Each row was made from one path, in order. Every step used is in the known rows, and no mark comes twice. Write each row's path.
Known rows
fegol-nako-tipoz-puvad: -0.14 +1.88 -1.88 +1.43 +0.27 -1.22 +0.32 -2.25 -0.25 -0.11 +1.16 +2.01 +1.25 -4.83 -0.60 +0.38 -0.15 -0.35 -2.66 +1.42 -1.70 +2.44 +4.79 -4.51
fegol-gabip: -2.15 -1.15 +2.25 +1.86 +5.82 -5.26 +0.66 -0.38 -0.07 -4.35 -4.84 +4.32 +3.87 +0.27 +0.40 -0.04 +1.50 +0.45 -2.94 +1.99 -1.59 -0.12 +0.76 +2.44
lagal-kose: -1.76 -1.26 +3.83 +2.63 -0.02 -2.54 +0.67 -0.10 +0.86 -2.93 +0.92 -0.06 +2.88 -0.91 -0.03 -4.15 +1.92 +0.33 -6.61 -2.35 -3.09 +0.97 +1.31 +2.73
tipoz-puvad-mola: -0.65 -1.94 -0.03 +2.10 +0.51 -0.64 -1.38 -1.22 -3.17 -2.65 +2.45 +2.02 +0.51 -4.43 +1.62 +0.15 +0.25 +3.88 -0.16 +2.09 -0.35 +3.43 +6.73 -4.74
tipoz-gizinub-mola-kose: -2.05 -5.35 +3.23 +2.40 +3.04 -4.62 -2.52 +1.65 -3.20 +1.80 +1.41 +0.21 -0.06 -1.13 +0.48 -1.84 +0.11 +1.46 -0.72 +0.56 +0.78 +0.00 -0.72 +2.66
tipoz-nako-mola: -0.77 +1.84 -1.89 +2.56 +2.74 -2.47 +1.48 +1.04 +0.00 +1.05 +5.31 +1.95 -0.04 -1.87 -0.93 +2.38 -1.03 -2.08 -2.98 +5.17 -0.44 -4.69 +2.01 +2.14
puvad-tipoz-nako: -0.84 +0.15 -2.43 +4.20 +1.36 -1.40 +4.47 +1.40 +0.50 -0.94 +2.80 -0.02 -2.90 -1.68 -1.19 +2.47 -0.21 -1.21 -4.19 +6.22 +0.81 -4.97 +1.84 +0.71
gabip-fegol: +0.80 -0.89 +1.82 +0.63 +0.90 -3.58 -1.62 -0.94 -2.10 -2.37 +2.19 +2.82 -1.36 +0.40 -2.79 +0.15 +4.53 -2.76 -1.09 +2.41 -2.40 -1.89 +3.68 +2.92
nako-tipoz-puvad-mola-kose: -0.57 -4.38 +1.25 +2.42 -0.70 -1.20 -1.15 +0.30 -4.85 +1.84 +1.73 +1.89 +0.34 -4.58 +2.48 +0.01 +0.05 +4.62 +0.15 -1.29 +1.10 +2.54 +3.50 -2.79
gabip-fegol-lilab: +0.68 +1.82 +4.38 -0.19 +2.24 -4.42 -1.43 -1.68 -3.60 -0.57 +1.63 -0.44 +1.10 -1.89 -2.28 +1.40 +3.54 -4.00 -2.16 +2.85 -0.86 -4.04 +3.75 +4.63
tipoz-gizinub: -2.87 +1.96 -0.43 +1.49 +3.15 -5.70 +0.93 +1.32 -1.61 -2.42 +1.39 +0.73 -3.06 +1.62 +0.26 +0.51 +1.12 +0.14 -0.30 +1.12 -1.28 -1.14 -2.20 +1.69
fegol-nako-mola-kose: -0.08 -2.38 +0.92 +2.84 +1.93 -2.34 +0.65 -0.99 -1.84 +2.18 +2.36 +2.19 -0.36 -2.50 +2.35 +1.80 -1.12 +0.82 -3.65 -1.01 +0.22 +0.53 +2.56 +2.57
gizinub-tipoz-puvad: -0.59 +1.41 +0.97 +2.74 +4.04 -1.25 -1.84 +0.47 -1.05 -1.39 +0.11 +2.13 +1.93 -4.09 -3.50 -4.55 +2.90 -0.32 -1.92 +2.65 +1.31 +1.35 +2.44 -5.95
nako-tipoz-gizinub-mola: -3.57 -2.93 +0.61 +0.81 +3.12 -5.43 -1.95 +1.23 +0.09 +0.84 +3.08 +0.42 +0.43 -0.20 +0.31 -0.50 -0.55 +0.08 +0.48 +4.40 -2.63 -1.47 +0.31 +1.87
tipoz-puvad-mola-kose-lagal: +1.61 -1.93 +2.50 +2.90 +1.42 +0.50 +0.10 -0.76 +0.30 +0.10 +0.57 +2.16 +1.14 -3.89 +0.37 -0.86 +0.82 +2.81 -0.91 -1.07 -1.44 +2.88 +1.25 +1.90
mola-nako-tipoz-puvad: -2.65 +2.10 -0.66 +0.67 -0.39 -1.72 +0.92 -0.41 -0.43 +1.39 +2.05 +2.08 +3.01 -3.52 -1.67 +0.22 -0.02 -1.33 -2.07 +3.17 -1.16 +0.77 +2.18 -4.98
gizinub-tipoz-puvad-mola: -0.72 -1.82 -0.13 +2.41 +1.48 -0.23 -2.18 -0.20 -2.29 -2.44 +2.44 +2.29 +0.15 -4.74 +1.19 -1.40 +1.14 +3.86 +0.74 +2.51 +0.86 +2.85 +6.34 -6.43
fegol-nako-tipoz: -0.52 +1.35 -3.05 +0.12 -1.46 -2.01 +1.95 -3.23 +2.70 +0.75 +1.70 +2.38 -0.63 -2.27 +2.90 +3.08 -1.56 +0.71 -3.55 +0.79 -4.20 -0.31 +4.50 +0.27
gizinub-mola: -1.70 -4.14 +2.79 +1.42 +3.46 -3.50 -2.96 -0.84 +0.64 -0.38 +1.81 +0.98 +2.87 -1.22 -0.98 -2.40 +0.05 -0.08 -3.29 +5.09 -2.42 -0.61 +3.36 +2.55
gabip-fegol-nako-tipoz-puvad-mola: +0.09 -1.74 -1.85 +1.24 -1.43 -0.44 -1.21 -1.89 -2.27 -1.79 +3.84 +2.48 -0.97 -5.05 +2.43 +2.38 +0.15 +2.88 +1.17 +1.85 -1.29 +3.27 +8.53 -5.07
gabip-fegol-nako-tipoz-gizinub-mola-puvad: -0.60 -3.15 +3.63 +0.28 +1.79 -3.54 -2.11 +0.96 -0.54 +2.39 +2.35 +0.21 -0.89 -2.58 +0.31 +1.04 -2.12 -1.95 +1.23 +1.16 +0.34 +2.76 +1.56 +0.72
tipoz-nako: +0.08 +2.68 -1.90 +1.99 +1.16 -1.93 +0.25 +0.95 +0.18 -1.47 +3.08 +0.29 -2.03 -1.92 -2.67 -0.05 -0.24 -1.78 -3.91 +4.87 +0.53 -4.67 +1.92 +0.98
fegol-nako-tipoz-gizinub: -2.63 +2.60 -3.41 +0.58 +0.96 -5.09 +2.02 +0.05 +0.44 -0.80 +2.28 +0.80 -4.11 +0.35 +2.49 +3.23 -0.82 +0.27 +0.31 +0.32 -2.62 -0.70 -0.36 +0.64

Which path is each row?
-1.43 -3.30 +5.14 +0.87 +3.36 -3.60 -2.08 +1.77 -1.33 +2.07 +1.18 -0.04 +0.71 -2.11 -0.28 -0.90 -2.18 -0.82 +0.13 +1.56 +1.01 +2.78 -0.37 +0.99 => tipoz-gizinub-mola-puvad
+1.07 -1.28 +1.44 +4.14 +2.76 -0.29 +3.66 +0.51 +2.00 +2.17 +1.87 +1.88 +0.45 -2.52 -0.22 +1.57 +0.12 +0.12 -2.41 +1.00 -1.40 -1.22 -0.98 +5.22 => puvad-tipoz-nako-mola-kose-lagal
-6.47 -1.53 +1.09 +1.04 +1.92 -4.25 +1.81 +0.89 +2.19 +0.27 +4.14 -0.12 +0.49 +1.57 +0.41 +2.27 -1.77 -2.90 -2.55 +6.85 -0.81 -1.61 -0.03 +0.41 => puvad-tipoz-gizinub-mola-nako
-1.85 -6.25 +3.61 +4.16 +2.65 -1.78 +4.46 +0.54 +0.04 +1.95 +0.13 +0.59 +0.81 -2.04 +1.45 +2.33 -1.12 +0.53 -2.91 +3.75 -0.09 +1.44 +1.68 +0.90 => gizinub-mola-puvad-tipoz
-2.15 +2.27 -3.27 +0.35 +0.54 -5.32 +1.34 +0.07 -0.16 -1.03 +2.99 +1.03 -4.85 +0.47 +1.66 +3.57 +0.32 -0.87 +1.32 +0.46 -2.65 -1.07 +0.29 +1.06 => gabip-fegol-nako-tipoz-gizinub
-1.69 -3.31 +4.35 +0.51 +2.28 -3.74 -1.63 +1.99 -0.89 +3.33 +1.41 +0.20 +0.94 -2.45 +0.27 -0.22 -2.42 -0.48 +0.83 +1.41 +0.37 +2.27 -0.52 +0.65 => nako-tipoz-gizinub-mola-puvad
-4.16 +0.42 +0.11 +0.48 -0.95 -1.00 +0.57 -0.85 +0.03 -1.10 +4.21 +1.49 +1.18 -1.75 +1.29 +2.07 -1.51 -0.22 -2.02 +4.59 +0.01 +1.59 +4.37 -4.53 => tipoz-puvad-mola-nako
-4.53 -0.59 -0.37 -0.99 -1.63 -3.07 +1.03 -0.39 +2.86 +3.46 +3.62 +1.84 +2.82 -0.62 +1.11 +1.97 -1.88 -1.13 -2.33 +4.77 -3.50 -2.38 +1.57 -0.12 => gizinub-mola-nako-tipoz
-3.58 -1.13 +0.46 +3.62 +3.65 -4.84 +5.32 +2.81 -1.80 +0.52 +1.87 +0.34 -3.46 +0.55 +2.10 +4.21 -0.55 -0.04 +0.66 +1.78 +0.39 -0.11 -2.79 +1.16 => nako-mola-puvad-tipoz-gizinub
-1.00 +1.80 -1.93 +2.99 +3.72 -2.08 +0.82 +2.14 +0.89 +1.28 +5.28 +2.08 -0.41 -2.23 -1.37 +0.80 -0.21 -2.02 -2.02 +5.62 +0.74 -5.23 +1.71 +0.44 => gizinub-tipoz-nako-mola
-4.09 +1.58 -1.20 -0.96 -2.41 -2.82 +2.70 -0.66 +2.35 +2.87 +2.93 +2.35 +1.82 -0.22 +1.41 +2.81 -1.25 -0.79 -2.72 +3.23 -3.53 -2.64 +0.86 -0.50 => mola-nako-tipoz
-5.17 +2.78 -2.13 -0.22 +0.17 -5.62 +2.48 +1.84 +0.18 +0.69 +3.27 +0.78 -2.42 +1.65 +1.48 +2.96 -0.67 -0.75 +0.80 +2.09 -2.12 -2.37 -2.92 +0.19 => mola-nako-tipoz-gizinub
-0.28 -0.51 -0.62 +3.89 +1.13 -0.98 +4.24 +2.12 +0.00 +0.63 +2.39 -0.35 -2.76 -2.67 -1.21 +2.68 -1.33 -1.55 -3.42 +5.07 +2.22 -3.16 +1.22 -0.01 => mola-puvad-tipoz-nako
-0.06 -3.71 +3.09 +3.59 +3.64 -1.65 +1.59 +0.55 +1.86 +1.18 +0.44 +0.95 +0.56 -1.51 +0.04 -0.34 +0.52 +0.98 -1.26 +0.68 -1.98 +0.72 -1.81 +5.23 => puvad-tipoz-gizinub-mola-kose-lagal
+0.08 +0.12 +2.59 +2.03 +2.75 -1.33 +0.27 +2.56 -0.46 +3.62 +3.03 +1.43 +0.32 -3.78 -0.86 +0.73 -2.24 -2.06 -1.00 +2.17 +2.72 -0.42 +0.59 -0.32 => gizinub-tipoz-nako-mola-puvad
-0.59 -1.96 -0.11 +4.00 +1.76 -1.15 +3.14 +2.26 +0.31 +1.04 +2.92 -0.72 -2.03 -3.01 -1.32 +2.13 -1.73 -1.80 -3.03 +6.18 +2.06 -3.09 +1.67 +0.24 => gizinub-mola-puvad-tipoz-nako
+2.22 -0.89 +1.99 +2.70 +2.38 -0.57 +1.16 -1.56 +2.05 +0.97 +1.81 +2.63 +0.03 -2.30 -0.21 +1.36 +0.78 -0.80 -1.93 -0.81 -2.56 +0.82 +1.08 +5.77 => gabip-fegol-nako-mola-kose-lagal
-0.51 -1.91 +0.75 +3.43 +2.59 -2.24 -0.13 +2.48 -2.38 +3.50 +3.33 +1.64 -0.42 -2.86 -0.14 -0.21 +0.02 +0.15 -1.89 +1.26 +2.45 -3.08 +0.22 +1.27 => gizinub-tipoz-nako-mola-kose
-3.84 -4.76 +1.26 +2.90 +4.62 -5.10 +0.39 +1.32 -0.09 -0.59 +2.40 -0.27 -0.54 +0.35 +0.43 +0.34 -0.12 +0.14 -0.75 +5.49 -1.53 -0.97 +0.38 +2.16 => puvad-tipoz-gizinub-mola
-0.99 -1.81 -1.23 +1.47 -0.93 -0.61 -0.75 -0.99 -2.60 -0.87 +3.03 +2.43 +0.74 -4.78 +2.41 +1.05 -0.16 +4.26 +0.80 +1.93 -1.30 +2.78 +6.44 -5.27 => nako-tipoz-puvad-mola
-1.69 -4.11 +2.48 +4.50 +2.50 -1.62 +6.59 +0.75 -0.46 +2.55 +0.93 +1.68 +0.28 -1.89 +2.27 +4.47 -1.12 +0.26 -2.88 +2.78 -0.05 +0.66 +1.03 +0.96 => nako-mola-puvad-tipoz
-3.32 -1.12 +0.77 +3.38 +3.12 -4.70 +4.85 +2.44 -1.75 -0.47 +0.78 +0.02 -3.81 +0.68 +1.75 +3.29 -0.23 +0.30 +0.32 +1.27 +0.34 +0.30 -2.85 +0.82 => mola-puvad-tipoz-gizinub
-0.08 +2.62 -1.97 +2.45 +2.68 -1.36 -0.81 +2.45 +1.38 -1.15 +2.91 +0.49 -2.36 -2.31 -3.32 -2.28 +0.92 -1.68 -2.74 +5.33 +2.27 -5.40 +1.55 -1.60 => gizinub-tipoz-nako
